Each row was made from one small tree. The marks that hang from a mark follow it in brackets, in the order of their numbers. Every link used is in the known rows. Write each row's tree.
Known rows
j914(j307(j180(j155(j8))) j850): [ 1.42, -0.18,  0.14,  0.53, -0.38, -0.71,  0.62, -0.22,  1.14,  0.12,
  0.70, -1.04, -1.22, -2.05, -1.52, -0.08, -0.53, -0.30, -2.50, -0.63]
j914(j307 j850(j8)): [ 0.03, -0.33, -1.02,  0.77, -1.07,  1.78, -0.20,  1.22,  0.49, -0.41,
 -0.28,  0.66, -0.14, -0.94, -0.19,  0.32,  0.30,  0.80, -3.79,  0.66]
j8(j850): [ 0.51,  0.01, -0.12,  0.18, -0.64,  1.22,  0.74,  1.27,  0.37, -0.88,
 -0.36, -1.20,  1.84,  2.67, -0.24, -1.63,  0.40, -0.04,  0.00,  1.34]
j8(j850(j180(j155 j307(j914)))): [ 2.32,  1.27,  0.78,  0.78,  1.48,  1.19, -0.42, -3.42, -0.84,  0.24,
 -0.43, -1.94,  0.60,  6.18,  0.91,  1.76, -0.98, -0.34,  2.16,  0.09]
j8(j850(j180(j155) j914(j307))): [ 0.65,  0.59, -0.01,  1.75, -2.23,  1.25,  0.11, -2.09, -0.33,  0.59,
 -0.16, -1.23,  0.68,  3.16, -0.32,  0.30, -1.22, -0.01, -3.53, -0.15]
j155(j8(j850(j180(j307) j914))): [-0.72,  0.37,  0.39, -0.11, -1.89, -1.29,  1.70,  2.59,  0.16, -0.01,
  0.81, -0.49,  0.29,  3.08,  0.83,  1.81,  1.44, -0.09,  0.78, -0.90]
j155(j8 j180): [ 1.65, -2.73, -0.22, -2.25, -0.60, -2.19,  2.34,  4.44, -0.18, -0.66,
  0.29,  1.21,  0.26, -2.45, -0.51, -2.04,  1.73, -0.96,  0.07, -0.66]
j8(j850(j180(j155 j307) j914)): [-0.58,  1.07,  0.01,  0.70, -1.77,  0.93,  0.10, -2.55, -0.88,  0.39,
 -0.17, -1.06,  0.40,  4.56,  0.66,  2.54, -1.02, -0.04,  0.88, -0.21]
j850(j8 j180 j914(j307)): [ 0.14,  0.00, -0.51,  1.24, -1.13,  0.43, -0.30,  1.03,  0.24,  0.22,
 -0.28,  2.35,  0.38, -2.96,  0.31, -0.40,  0.36,  0.67, -3.58,  0.14]
j180(j850(j8)): [-2.68,  0.08, -0.86, -0.50, -0.13,  0.44, -0.69, -0.05,  0.14, -0.75,
 -0.37,  0.29,  0.43, -1.33,  1.30, -1.86,  0.39,  0.98,  0.04,  0.71]
j180(j155 j307 j850(j8 j914)): [-3.38,  0.43, -0.99, -0.44, -0.88,  0.37, -1.22, -3.11, -0.58,  0.11,
 -0.24,  0.05, -0.69,  0.00,  1.81,  2.15, -0.99,  1.17,  0.88, -0.53]
j914(j307(j180(j155))): [ 3.17,  0.12,  0.05,  1.10,  0.66,  0.49, -0.56, -1.82,  0.81,  0.10,
 -0.35,  0.15,  0.40, -2.93, -1.52, -1.18, -1.41, -0.53, -2.18,  0.95]
j307(j180(j155) j914(j850(j8))): [-0.18,  0.53,  0.87,  1.26,  3.25,  1.46, -1.54, -3.23,  0.29,  0.26,
 -0.69, -0.93, -0.82, -3.96,  0.37, -1.43, -1.39,  1.02,  2.49,  0.14]
j914(j307): [ 3.16, -0.58, -0.54,  0.16, -0.39,  0.51,  0.23,  1.99,  0.73, -0.37,
 -0.22,  1.29,  1.12, -0.17, -1.62, -0.99,  0.17, -0.79, -3.62,  1.49]
j307(j180 j914(j850)): [ 0.53,  0.05,  1.42,  1.07,  3.08,  1.14, -1.00,  1.48,  0.67,  0.33,
 -0.28, -0.31,  0.22, -4.01, -1.95, -2.32,  0.16, -0.19,  2.43,  1.22]
j180(j155(j8) j307 j850): [-0.58,  0.16, -0.74, -1.90, -0.63, -1.93,  0.55, -1.41,  0.11, -0.37,
  0.65, -0.96, -0.97,  3.46,  0.72,  1.76, -0.30, -0.48,  0.75, -0.81]
j155(j8 j180(j850(j914))): [-2.90, -2.67,  0.05, -1.99, -1.73, -2.32,  1.33,  4.52, -0.55,  0.07,
  0.68,  0.57, -0.32, -3.94, -0.29, -1.78,  1.86, -0.10,  0.13, -1.47]
j155(j8): [ 1.73, -0.76, -0.25, -1.56,  0.09, -2.02,  1.83,  2.81,  0.90, -0.82,
  0.34,  0.91,  0.40,  0.03, -0.79, -1.93,  1.10, -0.89, -0.05,  0.35]
j914(j307 j850(j8 j180(j155))): [-0.07,  0.69, -1.03,  1.19, -1.37,  1.69, -0.60, -3.29, -0.46, -0.01,
 -0.31,  0.01, -0.98,  1.33,  0.42,  1.09, -1.27,  0.59, -3.79, -0.35]
j8(j850(j914(j307))): [ 0.75, -0.53,  0.11,  1.30, -1.92,  1.32,  0.48,  2.40,  0.60,  0.05,
 -0.06, -0.59,  1.50,  0.96, -0.93, -0.45,  0.37,  0.20, -3.59,  0.79]
j155(j180(j307)): [ 1.81, -2.03, -0.52, -1.55, -0.56,  0.15,  0.76,  3.18, -1.06, -0.29,
 -0.25,  1.76,  0.68, -1.04, -0.55,  1.07,  1.00, -0.84,  0.94,  0.27]
j180(j850(j914)): [-3.10, -0.35, -0.20, -0.40, -0.84,  0.07, -0.53,  1.61,  0.13,  0.16,
  0.04,  0.48,  0.60, -1.55, -1.05, -1.75,  0.30,  0.12,  0.13,  0.77]

Which tree is each row?
[-1.12,  0.62, -0.37,  1.19,  0.31,  0.73, -1.78, -3.16,  0.52, -0.12,
 -0.34, -0.82, -0.39, -4.11,  1.08, -1.07, -1.28,  1.33, -2.28,  0.00]
j914(j307(j180(j155 j850(j8))))
[-4.57,  0.22,  0.24,  0.81,  0.37,  0.15, -1.48,  0.79,  0.57, -0.01,
 -0.16,  0.40,  0.08, -7.58,  0.88, -2.47,  0.42,  1.58,  1.40,  0.25]
j307(j180(j850(j8 j914)))
[ 3.53,  0.55,  0.54, -0.95,  2.19, -2.06,  0.71, -1.79, -0.24,  0.16,
  0.32,  0.20, -0.73,  3.39,  0.31,  1.40, -0.31, -1.17,  2.10, -0.86]
j850(j180(j155(j8) j307(j914)))
[ 2.12,  0.63,  1.14,  0.02,  1.39, -1.06,  1.17,  1.93,  0.10, -0.20,
  0.53, -1.17,  0.54,  4.60,  1.11,  1.10,  1.45, -0.40,  1.88, -0.52]
j155(j8(j850(j180(j307(j914)))))
[-0.51,  0.23,  1.05,  1.29,  3.26,  1.38, -1.32,  0.58,  0.71, -0.02,
 -0.52,  0.04, -0.08, -5.56,  0.02, -2.17,  0.26,  1.09,  2.36,  0.68]
j307(j180 j914(j850(j8)))
[-0.54,  0.30,  1.43,  0.60,  3.43,  0.10, -1.70,  0.94,  0.66,  0.32,
 -0.20, -0.58,  0.65, -4.48, -0.88, -3.44,  0.28,  0.07,  2.62,  1.23]
j307(j180(j850) j914)
[-4.22, -0.16, -0.56, -0.11, -0.79,  0.30, -0.92,  0.64,  0.13, -0.14,
 -0.29,  0.75,  0.16, -3.17,  0.98, -1.62,  0.42,  1.34, -0.01,  0.22]
j180(j850(j8 j914))
[-2.22,  0.29, -0.58, -0.68, -1.11,  0.10, -0.89, -2.25, -0.58,  0.38,
  0.04, -0.14, -0.37,  1.57, -0.23,  1.93, -1.11, -0.06,  0.95,  0.02]
j180(j155 j307 j850(j914))
[ 1.84, -0.22, -0.12,  0.02, -1.52, -2.03,  1.08, -0.62,  0.21,  0.45,
  0.64,  0.91, -0.58,  0.28, -0.82,  0.06, -0.48, -0.90, -3.59, -1.17]
j850(j180(j155(j8)) j914(j307))
[-2.13,  0.60, -0.66,  0.40, -0.75,  1.33, -0.22,  0.01, -0.42, -0.34,
 -0.32,  0.93, -0.21, -0.49,  0.49, -0.57,  0.26,  0.55, -0.11,  0.23]
j914(j850(j8 j180))
[ 1.07,  0.55, -0.63,  0.96, -1.50,  1.48, -0.31, -2.40, -0.52,  0.41,
 -0.09, -0.25, -0.54,  2.85, -1.52,  0.92, -1.44, -0.74, -3.72,  0.18]
j914(j307 j850(j180(j155)))
[ 3.96, -0.24,  0.45, -1.41,  2.44, -1.91,  0.85, -1.06,  0.33, -0.11,
  0.19, -0.12, -0.50,  2.96, -0.03,  1.31, -0.31, -0.96,  2.10, -0.43]
j180(j155(j8) j307(j914))
[ 0.32,  0.04,  0.16,  0.06, -0.02, -1.79, -0.01, -0.86,  1.12, -0.03,
  0.65, -1.42, -0.77, -2.49, -0.35, -1.15, -0.53, -0.10, -2.29, -0.74]
j914(j307(j180(j155(j8) j850)))
[-1.31,  0.45,  0.37,  1.04, -1.61,  0.87,  0.41,  1.25, -0.22,  0.12,
 -0.13, -0.45,  1.51,  1.36, -0.27, -1.31,  0.39,  0.01,  0.00,  0.58]
j8(j850(j180 j914))
[ 2.24,  0.28,  1.78,  0.56,  2.89, -1.06,  0.63, -1.20,  1.05, -0.22,
  0.05, -3.00,  0.39, -0.13,  0.47, -2.22, -0.42,  0.09,  2.53, -0.44]
j307(j180(j155(j8(j850))) j914)
[ 1.39, -0.57,  0.00,  0.41, -2.16, -0.89,  1.52, -0.02,  0.76, -0.17,
  0.51, -1.81,  0.08,  2.78,  0.00,  0.24, -0.28,  0.08, -3.77, -0.95]
j180(j155(j8(j850(j914(j307)))))
[-0.34,  0.08, -0.13,  1.72,  0.03,  1.63, -0.88,  1.24,  1.06, -0.15,
 -0.26,  0.42, -0.30, -5.25, -0.36, -0.61,  0.21,  1.18, -2.52,  0.55]
j914(j307(j180) j850(j8))
[-2.38,  0.43, -0.94, -0.71, -0.25,  0.53, -0.85,  0.11, -0.13, -0.67,
 -0.23,  0.50,  0.06,  0.17,  1.73,  1.25,  0.54,  0.96,  0.80,  0.44]
j180(j307 j850(j8))
[ 0.34,  0.66, -0.38, -0.14, -0.84, -0.02, -0.20, -2.37, -0.85,  0.64,
 -0.13,  1.31, -0.15,  1.57, -0.50,  2.13, -1.27, -0.82,  0.94, -0.06]
j850(j180(j155 j307) j914)
[ 0.72,  0.61,  0.13, -0.47, -1.27, -1.10,  1.82,  1.98,  0.14, -0.61,
  0.68, -0.98,  0.56,  4.86,  1.16,  1.67,  1.46, -0.39,  0.63, -0.64]
j155(j8(j850(j180(j307))))
[-0.19,  1.07, -0.63, -0.12, -1.00,  1.17, -0.26, -2.89, -1.02,  0.25,
 -0.01, -0.05, -0.82,  4.30, -0.68,  2.98, -1.27, -0.84,  0.79,  0.01]
j914(j850(j180(j155 j307)))
[-2.68, -1.95, -0.18, -1.26, -1.66, -0.08, -0.17,  3.20, -1.39,  0.48,
  0.13,  0.99, -0.03, -2.41, -0.27,  1.26,  1.18, -0.03,  0.97, -0.37]
j155(j180(j307 j850(j914)))
[-2.68, -0.02, -0.33, -0.57, -1.06,  0.11, -0.74,  1.66, -0.17,  0.18,
  0.22,  0.81,  0.23, -0.01, -0.57,  1.27,  0.43,  0.01,  0.91,  0.53]
j180(j307 j850(j914))
[ 2.86,  0.64,  0.72, -0.01,  2.45,  0.15, -0.44,  0.68, -0.34,  0.30,
 -0.28,  1.45,  0.72,  1.61, -0.56,  0.70,  0.42, -1.00,  2.21,  0.86]
j850(j180(j307(j914)))
[ 1.65,  0.27, -0.34, -1.19, -0.19, -2.15,  1.51, -1.68,  0.06, -0.28,
  0.28,  0.29, -0.30,  2.06, -0.18, -1.16, -0.58, -1.07, -0.06, -0.64]
j850(j180(j155(j8)))
[-1.01, -1.58,  0.19, -1.00,  1.73,  0.43, -1.06,  1.59, -1.33, -0.07,
 -0.47,  0.58, -0.14, -2.38,  1.89,  0.70,  1.25,  0.89,  2.12, -0.47]
j155(j180(j307(j914) j850(j8)))
[ 0.55,  0.46, -0.15,  0.12,  1.95,  1.63, -1.07, -3.25, -0.48, -0.06,
 -0.55, -0.32, -1.02,  2.10,  0.98,  2.49, -1.15,  0.67,  1.95, -0.07]
j180(j155 j307(j914(j850(j8))))
[ 0.66,  0.19, -0.43,  0.98, -1.47,  1.35, -0.08,  1.39, -0.08,  0.25,
  0.12,  0.73,  0.04,  1.28, -1.84,  0.24,  0.18, -0.65, -3.74,  0.72]
j914(j307 j850(j180))
[-2.75, -0.01,  0.62, -0.36,  0.00, -2.31,  0.01, -0.82,  0.73,  0.40,
  0.68, -1.04, -0.84, -4.21, -0.27, -1.94, -0.46,  0.15,  1.41, -1.02]
j307(j180(j155(j8) j850(j914)))
[ 1.47, -2.39,  0.68, -1.65,  1.05, -1.07,  1.31,  4.45, -0.80,  0.09,
  0.59,  0.32, -0.96, -0.22, -0.58,  1.63,  1.89, -0.65,  1.86, -1.14]
j155(j8 j180(j307(j914(j850))))
[ 1.96, -0.11,  0.41, -1.00,  1.67, -0.88,  0.65, -1.05,  0.08,  0.07,
  0.49, -0.86, -1.34,  3.85, -0.43,  2.40, -0.33, -0.72,  1.91, -0.75]
j180(j155(j8) j307(j914(j850)))
[ 2.12,  1.09,  0.14,  0.17,  2.50,  0.42, -0.97, -4.07, -0.74,  0.09,
 -0.73,  0.84, -0.30,  1.68,  1.78,  1.59, -1.10,  0.18,  2.21, -0.14]
j850(j8 j180(j155 j307(j914)))
[ 0.47,  0.38,  0.71,  0.56,  1.73,  1.14, -0.54,  0.69, -0.38,  0.41,
 -0.29,  0.28,  0.26,  0.87, -1.59, -1.30,  0.20, -0.73,  1.11,  0.85]
j307(j914(j850(j180)))
[ 0.26,  0.87, -0.80, -0.19, -0.04,  0.38, -0.19, -0.01, -0.35, -0.47,
 -0.40,  1.94,  0.34,  0.26,  1.49,  1.38,  0.45,  0.18,  0.87,  0.31]
j850(j8 j180(j307))
[-1.11,  0.06,  0.51,  0.15, -1.73, -1.35,  1.83,  2.66,  0.36, -0.04,
  0.64, -0.72,  0.70,  1.62,  0.32, -1.27,  1.29, -0.08, -0.03, -0.81]
j155(j8(j850(j180 j914)))
[-3.76,  0.14, -0.84, -0.23, -0.83,  0.30, -1.03, -3.15, -0.33, -0.07,
 -0.39, -0.07, -0.43, -1.51,  1.30, -1.00, -1.17,  1.30,  0.15, -0.26]
j180(j155 j850(j8 j914))
